Each row comes from the steps of one path. Every step used is in the known rows, and no mark comes twice. Write the path behind each row, first mark first.
In the rows, zero is written as 128.
Known rows
gage-pazip: [141 135 140 146  93 144 100 114 116 138 169 151 111 143 121 122  86 162
 128 131  95 177 163 125 125 156  71 113 145 149  91  97 113 101 118 125
 173  92 109 106 159 112]
navo-lodokat-tezur: [117 129 155 153  90 151  73 135 133 130 162 133 127 161 111 119  95 161
 104 129  80 160 147 124  92 178 154 118 146 159 100 103 114 122 155 101
 166  85 103 112 177 146]
lebor-lodokat-sadiz-gage-pazip: [142 162 130 145  89 142 113 119 129 144 144 167 137 142 129 119  87 165
 139 129 105 137 173 128 153 148 107  82 135 153  78  86 111 127 129 154
 163 110 106 123 165  91]
tolo-tezur-mibal: [138 110 156 151  88 150  88 125 141 129 155 149 145 145 100 150 108 180
 128 136 101 155 148  87 125 175  35  95 143 138  84 107 112  79 147 101
 176  88 106  83 162 132]
tezur-lodokat-rogul: [108 104 149 153  92 135 120 133 137 123 167 143 108 143 127 115  98 169
 106 110 108 123 169  92 149 184 149 129 149 161  93 117 120 152 139 121
 176  72 115  97 162 106]
tolo-rogul-lodokat-rizukat-gage-sadiz: [132  83 136 149 108 148 130 138 145 132 169 149  91 143 158 131  63 181
 125 124 122 128 228  89 138 199 119 138 197 177 106 102  97 145 105 124
 183  64  79 124 148  85]
rizukat-tolo-rogul-lodokat: [114  74 148 148 125 143 103 156 131 130 204 134 125 155 113 141  81 154
 126 143  80 143 164  91 135 165 200 132 142 177 103  94 108 136 119 111
 173  92 102 118 174 144]
tolo-tezur-lodokat-rogul: [102  92 151 154  79 136  95 130 145 123 146 152 119 148  99 122 115 180
 111 122 103 131 171  92 144 187 124 127 159 152  88 122 123 136 162 118
 171  80 114  93 159 116]
gage-rizukat-lodokat: [143  83 135 153 102 144 113 110 119 124 171 144 118 136 148 124  99 144
 104 112 102 170 157 129 136 163  49 105 157 152 104 127 110  81 113 101
 189 105 102 101 174 144]
rizukat-gage-sadiz-lodokat-navo-tolo: [132 116 143 145 119 154 155 123 125 156 145 183 129 138 141 115 105 165
 110 108 103 135 181  78  94 194 171 101 153 158 105  98 103 124 119  87
 187  80  89 102 154 108]
tezur-mibal-sadiz: [163 136 149 144 106 146 101 131 125 122 171 132 155 145 111 145  97 161
 132 127 108 154 142  95 154 176  74  85 121 137  89  93 112  78 133 106
 183  85 110 100 172 127]
rizukat-lodokat-navo-tolo: [117  95 154 158 116 138 131 127 110 140 175 157 136 143 115 126 110 147
 111 132  77 125 156 145 113 158 177 116 141 150 102 112  76  87 130  79
 176 106  99  88 187 125]
tolo-sadiz-gage: [138 161 138 151  66 144 129 129 119 135 157 161 139 141 135 124  87 134
 126 123  85 124 178 111 115 195 131  93 146 155  95 105 134 111 119 130
 167 109 102 111 174  92]
mibal-tezur-lodokat-rizukat-tolo-sadiz: [102 100 155 149 108 121 137 137 116 124 191 105 142 142 123 127 101 169
 129 120 127 177 134  92 156 177  91 126 132 149  83  96 151 128 142 117
 175 105 106 104 184 117]
tezur-lodokat-rizukat-tolo-sadiz-gage: [102 115 137 150  83 127 132 147 110 126 185 128 151 140 112 124  93 156
 130 132  98 130 163 103 170 176 161 126 144 155  97  98 156 123 136 124
 161 117 105  99 179  73]
navo-lodokat-sadiz-gage-rizukat: [136 135 132 153  77 154  89 134 125 141 138 149 139 148 152 127  85 160
 116 109  90 178 160 116 133 183 118  86 136 166  97  98 114 107 124 120
 168 111  98 137 174  96]
mibal-tezur-tolo-rogul: [102 121 147 159 121 142 116 131 120 134 155 128 130 145 150 139 102 184
 102 117 140 144 186  98 106 177  86 118 157 155  95 109  98 136 129  99
 174  65 107 118 167 116]
rogul-lodokat-sadiz-gage: [144 122 147 149  98 144 120 141 133 138 178 162 128 141 128 134  66 161
 125 121  84 152 175 114 135 188 214  93 139 161  85  97 126 120 114 133
 171  99  90 114 174  87]
tolo-rogul-lodokat: [123  83 144 149 113 145 108 152 138 127 184 144 112 152 129 138  77 159
 118 129  93 133 190 101 122 184 175 127 161 173  97 105 102 133 116 112
 176  81  97 126 167 125]
mibal-sadiz-gage-pazip: [144 174 130 139  81 143  79 123 101 139 148 152 141 143  96 123  92 151
 137 137  94 170 186 146 152 177 102  99 138 139  95  88 123  88 126 134
 168 107 106 115 167  82]
gage-rizukat-tolo: [129  95 134 144 115 152 110 126 116 135 189 137 124 145 124 128  91 142
 114 122  93 195 128  93 144 153  63 101 132 159 106 107 114 106 114 107
 179 105 112 104 171 148]
lodokat-tezur-mibal-sadiz-gage-pazip: [139 176 139 137  86 148  56 116  99 122 123 132 146 140 101 141 101 182
 129 159 102 139 171 141 141 165 133  84 136 127  82 100 106  90 156 124
 171 112 108 106 178 120]
tezur-mibal-sadiz-gage: [147 160 142 145  90 148  94 137 118 131 152 142 160 141 105 142  96 158
 131 133 100 137 169 109 158 194 107  83 127 134  94  95 115  80 134 111
 176  96 104  97 173  91]
rogul-lodokat-tezur-mibal: [131  92 160 145 114 149  94 132 138 117 167 129 120 145 119 147  84 184
 108 143  96 130 145 103 109 177 189 102 146 150  81 117 101 128 147 104
 184  87  97  97 182 158]
navo-tolo-sadiz-gage-pazip: [125 162 132 146  59 145 109 118 113 147 125 166 136 135 125 122  98 151
 135 143  70 113 194 158 100 162 138  92 143 151  85  92 126 115 128 136
 167 137 103 149 177  87]
rizukat-lodokat-sadiz-gage: [146 137 148 161  81 140 124 121 119 131 179 159 141 132 148 126  90 153
 123 119  94 145 174 134 144 166 153  92 145 146  95 107 129  87 117 123
 173 111  96  92 176  95]
lebor-tolo-rogul-lodokat: [118 103 144 153 129 143 125 157 146 128 167 143 111 154 124 157  78 164
 117 138 102  99 194  92 101 170 163 127 153 181 112 108 107 135 120 117
 173  81 104 140 168 107]
lodokat-rizukat-gage-pazip: [150 119 131 150  91 144 112 111 117 134 162 150 105 135 134 123  71 185
 132 127 111 180 175 119 143 152  26 129 166 150  91  96 110 103 114 132
 175  88 101 105 148  92]
rogul-lodokat-rizukat-tolo-tezur-mibal: [123  60 159 152 119 138  89 139 136 126 195 125 134 149  71 163  88 190
 134 149  98 162 137  83 150 170 117 127 142 143  87 100 118  84 150 100
 173 103  95  85 177 138]
navo-tolo-sadiz-lodokat: [140 119 142 150  97 143 141 127 129 135 173 159 145 138 132 122 104 140
 113 103  92 129 167  96  87 176 182  88 132 154  90  97 158 103 133 102
 183 122 103 148 176 143]
lebor-lodokat-tezur-mibal-sadiz-gage: [135 160 139 141 103 149  85 133 130 123 132 139 164 150  93 136 104 161
 120 143 111  94 165 116 154 177 138  72 130 137  85 101  98 119 169 118
 172  99 108 108 185 135]
sadiz-lodokat-rizukat-gage-pazip: [154 111 128 149 102 143 117 110 113 132 172 153 109 130 134 122  78 188
 122 107 128 188 182  94 132 164  80 125 161 145  91  96 142  92 119 121
 181  94  99 111 144 114]
rogul-lodokat-tezur: [125  95 153 145 115 147 100 134 135 124 183 140 108 152 108 130  76 161
 103 134  85 149 158 119 101 177 209 112 155 159  88 115 114 133 139 109
 177  86  95 107 180 154]
rizukat-gage: [152 120 143 150  90 156 126 125 139 138 161 162 132 140 140 121  78 161
 119 116  90 164 154  96 121 170  65 107 151 157  96 100 114 120 111 118
 183  72 103  95 152 112]
tezur-mibal-sadiz-gage-rizukat-lodokat: [153 120 132 148  92 145  88 117 107 119 134 136 161 130 135 144 111 153
 118 125 111 140 170 132 170 182  72  80 141 132 100 118 106  59 128 104
 191 121 102 100 184 124]
tolo-sadiz-gage-rizukat-lodokat: [143 119 128 155  68 141 125 108 108 123 137 155 136 131 165 127 105 128
 112 117  95 127 178 136 127 180  95  89 160 150 100 130 124  93 113 122
 182 135  99 115 185 122]
tezur-tolo-rogul-lodokat-sadiz: [136  87 142 157 125 141 127 142 134 120 174 140 136 148 160 149  77 191
 112 125 115 116 174  94 117 154 217 107 154 171  86 107 106 147 120 119
 172  80  99 138 170 116]
gage-rizukat: [141 102 129 146 105 152 112 121 123 133 168 147 111 143 138 125  88 147
 107 110 104 184 155 104 131 173  45  98 149 158 100 115 110  99 112 108
 182  93 106 115 165 126]
lebor-lodokat-tezur: [125 123 142 145 112 147 110 126 142 128 169 146 123 156 107 115  93 148
 105 127 104 127 154 113 119 157 119  98 148 157  90 109 102 141 153 115
 171  83 109 108 175 156]
tezur-tolo-rogul-lodokat-rizukat-gage: [127  64 131 160 122 144 129 142 134 120 164 139 120 143 153 145  66 203
 106 124 124 106 201  97 124 166 157 144 188 172  97 113  96 150 118 113
 176  65  92 129 158  98]
mibal-sadiz-lodokat-tezur-tolo-rogul: [128 125 132 150 133 145  93 135 103 108 164 125 157 152 125 138 111 177
  92 120 140 125 188  89 110 167 219 102 156 149  99 117 133 116 161  87
 175  85 110 136 171 167]
lebor-lodokat-navo-tolo-sadiz-gage: [116 144 136 147  96 141 152 137 120 150 129 177 154 151 110 121 108 130
 123 133  77  61 170 126 113 175 188  85 131 160  89 100  78 139 146 114
 161 121 102 125 193 101]

Which path is each row?
[110  87 140 151 104 130 125 143 129 125 196 125 120 142 112 120  84 174
 115 113 118 164 170 107 166 178  96 136 159 153  95 106 135 113 131 105
 170  77 103  95 160  75]  tezur-lodokat-rizukat
[125 105 145 155 119 139 120 136 113 134 227 127 116 146  98 128  76 154
 124 127 100 184 144  98 158 161  91 129 139 154 107  93 125  93 125 105
 165  93 105  91 169 113]  lodokat-rizukat-tolo
[114  79 153 146 131 142 131 146 124 146 175 161 120 153  96 133  86 155
 112 133  67 131 153 123 101 178 244 117 136 162  91 104  76 122 129  90
 175  94  92 110 187 117]  rogul-lodokat-navo-tolo
[102  89 150 155 132 140 115 139 130 131 158 128 123 148 142 146  91 189
 101 122 130 133 189 101  99 188 163 127 161 163  89 112  98 155 126 104
 180  68  97 129 176 123]  mibal-tezur-tolo-rogul-lodokat
[147 135 144 153  96 154 142 106 142 136 155 177  91 134 166 107  93 167
 104  88 128 128 204  46 116 212 132 108 166 161 107 111 131 144 119 126
 192  66  98 103 143 124]  rizukat-gage-sadiz-lodokat-rogul
[155 126 143 149 111 143 141 128 148 134 181 157 140 150 130 122  84 154
 129 109 111 146 139  94 149 151  95  79 126 160  81  90 111 126 130 133
 173  89 108 117 166 127]  lebor-lodokat-sadiz
[134 110 155 166  92 137 118 110 126 121 180 152  99 139 139 119 100 150
 106 112 102 120 176 115 136 176 136 124 154 151 103 125 104 110 130 117
 181  91 108  90 175 142]  rizukat-lodokat-rogul
[158 106 145 149 114 137  86 130 118 118 181 130 156 144  76 152 107 181
 129 115 142 180 165  70 160 194  74  99 140 123  85 100 148  34 163  87
 178 101 101 101 165 140]  tolo-tezur-mibal-sadiz-lodokat-rizukat
[105  85 149 161 116 138 124 138 108 135 166 150 133 146 131 134 117 153
 113 141  86 100 186 138 118 153 186 125 152 161 106 113  59  99 132  78
 172 103 101 111 183 128]  rizukat-lodokat-navo-tolo-rogul
[131 160 133 156  79 143 138 124 113 132 140 156 154 139 144 130  94 154
 111 122  97  97 176 109  99 182 156  95 154 151  95 114 132 129 123 125
 165 101 105 110 178  82]  tezur-tolo-sadiz-gage
[153 116 152 143 126 140  94 130 104 124 154 149 173 151  77 153 128 173
 128 124 118 166 138  58 137 193 137  85 123 125  84 106 104  45 161  78
 179  98 106  77 173 159]  tolo-tezur-mibal-sadiz-lodokat-navo
[100 107 155 145 103 135 118 137 135 136 167 127 134 141 124 119 105 174
 111 109 121 186 152 105 134 194  78 117 141 149  84 102 131 133 133 107
 183  72 106  94 166 101]  mibal-tezur-lodokat
[121 136 141 150 123 148 124 112 122 130 166 145 122 142 142 119 104 178
  83 108 139 133 186  79  80 186 188 102 173 149 106 120 144 134 143  94
 179  70  97  97 161 137]  gage-sadiz-lodokat-tezur-tolo
[169 115 131 148 115 143 123 130 116 123 187 146 140 140 115 125  79 164
 120  94 132 187 172  79 156 189 103 111 148 142  97  93 153  76 126 106
 185  86  98 114 154 121]  mibal-sadiz-lodokat-rizukat-gage
[133 106 148 149 111 140 125 123 125 110 155 136 137 150 138 139  87 172
  96 134  97 100 148 113  72 164 237 102 160 158  81 129 123 155 145 121
 176  96  99 122 193 159]  rogul-lodokat-tezur-tolo-sadiz
[101 112 145 150  67 142 100 145 144 144 133 164 172 139 102 130 111 185
 127 133  84 137 177 136 139 164 168  90 145 149  78  94 142 119 158 113
 165 115 100 127 166  66]  navo-tolo-tezur-lodokat-sadiz-gage
[154 131 139 146 101 156 142 116 142 142 164 172 122 135 156 111  90 161
 114  93 122 163 188  64 110 202 102 100 165 157 107  97 145 120 107 112
 193  69  92  95 139 114]  rizukat-gage-sadiz-lodokat
[167 128 146 143 118 145 105 131 121 121 180 135 161 141 111 140 105 162
 122 107 125 166 150  69 144 189 122  84 119 133  90  93 144  65 136  94
 190  94 108 106 168 150]  tezur-mibal-sadiz-lodokat
[150  87 136 146 104 141 110 119 127 131 164 151  98 138 125 130  59 191
 130 130  99 171 178 125 134 163 101 136 169 158  84 100 110 118 111 136
 181  89  90 117 157 101]  rogul-lodokat-rizukat-gage-pazip
[144 109 134 144 101 146 129 119 114 125 175 137 137 145 143 132  95 131
 124 123  93 169 120  87 131 153  75  86 129 162  97 109 127 108 117 123
 180 124 113 120 181 162]  gage-rizukat-tolo-sadiz
[138 107 143 160  86 150 101 136 139 136 165 143 125 151 129 121  72 178
 119 112  94 167 161 108 128 185  67 137 159 162 104  91 114 111 129 110
 171  77  95 113 158  96]  navo-lodokat-rizukat-gage
[109  73 144 150 111 148 109 157 146 138 172 147 118 149 120 139  83 161
 116 135  79 116 199 127 107 170 208 123 155 175  96  97 101 141 126 101
 177  96  95 157 174 121]  navo-tolo-rogul-lodokat
[116 121 128 147 100 154 104 131 108 143 170 146 128 140 120 128  90 138
 112 128  87 176 156 107 149 171  98  98 138 157 112 107 116 109 116 114
 171 113 107 103 172 108]  sadiz-gage-rizukat-tolo
[144 118 150 143 138 142 117 136 105 133 162 145 167 144  96 145 119 166
 119 120 109 136 140  86 129 181 195  84 106 134  88  92 101  70 152  69
 185 106 105 110 182 143]  tezur-mibal-sadiz-lodokat-navo-tolo
[144 163 136 145  89 147  99 141 113 138 168 153 150 147  96 125  88 135
 126 123  90 160 183 124 151 198 124  94 137 144 102  94 128  87 125 117
 169  94 103 106 171  84]  mibal-sadiz-gage
[116  86 152 148  84 140 108 141 154 135 150 154 168 144 106 132 113 188
 129 128  92 157 151 123 136 149 134  92 140 152  73  94 140 114 157 107
 173 105 105 127 164 101]  navo-tolo-tezur-lodokat-sadiz
[114  91 161 160  95 143  61 140 133 131 175 116 153 159  75 151 105 190
 135 145  92 168 127  87 141 173  60 129 133 144  99  86 115  75 167  93
 162 104 103  89 175 133]  navo-lodokat-rizukat-tolo-tezur-mibal
[108 111 135 157 127 148 106 131 112 115 168 130 132 146 142 134 105 185
  82 119 137 115 190  83  87 163 218 114 168 157 100 124 126 136 151  86
 171  81 108 123 164 159]  sadiz-lodokat-tezur-tolo-rogul
[118 112 148 150 119 146 132 135 114 149 170 160 129 148 103 126  98 151
 114 131  75 141 151 121 109 168 163 107 132 156  98 101  77 108 131  84
 169  91 102 102 178 109]  lodokat-navo-tolo
[149 100 131 143 113 145 132 119 108 124 182 140 142 140 145 128 104 131
 114 102 107 178 127  60 119 164 124  84 125 157  97 110 156  99 120 110
 187 131 111 126 179 184]  gage-rizukat-tolo-sadiz-lodokat
[134 102 154 157 117 135 133 121 103 130 187 153 129 146 124 126 104 145
 113 126  90 148 146 119 128 171 144 121 147 148 103 121  76  79 122  89
 174  91 100  61 181 131]  rizukat-lodokat-navo
[135 127 131 147 101 152 115 128 109 140 175 148 138 138 143 132  84 151
 123 123  96 185 141  98 161 153 117  76 124 159  98  98 122 106 115 126
 170 122 106 113 175 112]  lodokat-sadiz-gage-rizukat-tolo
[144 145 146 151 132 134 172 130 106 127 160 159 136 149 129 145 107 146
 114 115 116 111 148  50  82 177 177  99 123 159 106 116 125  95 131 106
 171 106 111 108 178 133]  lebor-tolo-sadiz-lodokat-navo
[106  74 152 147 145 138 117 158 110 133 200 138 124 161 107 145  88 153
 124 150  78 135 149  82 133 168 242 134 136 174 105 102  66 132 124  96
 167  89 101  94 183 146]  rizukat-tolo-rogul-lodokat-navo
[120 106 146 150 132 144 139 136 110 147 182 163 133 145 104 124 105 152
 104 111  92 147 158  92  99 179 215 105 128 152  99 102 105  96 134  73
 175 100 101 107 174 129]  sadiz-lodokat-navo-tolo
[149  98 140 139 109 151  67 123 119 121 149 128 172 149  88 158 118 164
 135 142 106 192 114  85 164 157  19  77 121 135  90 103 111  62 151 100
 184 117 114 104 177 172]  gage-rizukat-tolo-tezur-mibal-sadiz
[ 97 104 153 149 120 132 126 146 129 134 134 154 149 157  80 149 123 180
 117 144 105 123 146  86 116 167 112 124 144 155 102 119 101 109 157  95
 162  80 114  75 165  86]  lebor-tolo-tezur-lodokat-navo
[146 134 127 148  88 152 119 123 115 137 154 157 125 135 155 129  80 156
 117 111 105 176 168 108 149 170  96  71 141 157  93 109 118 101 111 126
 173 109 102 124 167  91]  lodokat-sadiz-gage-rizukat
[ 98  77 148 149 114 150  91 150 140 128 165 137 113 152 116 138  86 170
 102 149  82 105 197 139  89 161 252 118 162 174  93 109  94 153 149  97
 175  99  95 158 183 151]  navo-tolo-rogul-lodokat-tezur
[122 162 137 154  81 145 120 118 108 121 132 146 147 142 140 130  97 163
  97 137 101  89 176 122  84 173 196  91 161 148  91 126 128 142 148 121
 162 104 105 111 186 115]  lodokat-tezur-tolo-sadiz-gage
[146 133 145 147  98 142 124 118 116 115 176 144 134 144 137 123 100 147
 104 113 110 144 154  80  85 179 193  88 144 151  86 117 155 111 147 110
 179 111 104 121 178 181]  tolo-sadiz-lodokat-tezur
[108  95 148 144 118 133 135 147 116 133 171 145 138 150 113 121 104 166
 114 126  96 149 140  97 146 178 153 124 141 154  93 112  93 122 130  93
 170  72 108  68 168  95]  tezur-lodokat-navo
[108  91 133 154 130 136 119 150 130 129 206 126 125 157 106 128  86 152
 129 133 119 126 174  87 176 147  89 132 148 171 106  90  97 131 139 114
 161  93 111 120 167 129]  lebor-lodokat-rizukat-tolo-rogul
[125 160 132 147  75 146  93 120 109 147 151 159 115 138 115 120  86 159
 127 136  86 162 191 140 128 175  98 111 150 148  97  97 116 104 118 132
 165 103 104 102 161  78]  sadiz-gage-pazip
[122 142 121 150  84 150 115 110 100 118 112 145 138 139 160 132 101 162
  87 129 111 105 172 120  90 167 148  80 167 151  92 140 118 138 141 118
 170 115 105 129 186 129]  lodokat-tezur-tolo-sadiz-gage-rizukat
[115  80 139 155 124 143 116 147 134 124 170 138 127 151 138 144  81 179
 103 128 106 105 190 102 104 171 199 130 168 171  98 114 102 147 121 105
 174  71 100 126 170 115]  tezur-tolo-rogul-lodokat
[120 131 156 162  84 146  90 130 139 133 160 147 103 158 123 117  91 158
 108 108  81 133 165  99 114 198 144 130 139 167 104 104 103 135 142 118
 168  78 109 116 171 129]  navo-lodokat-rogul
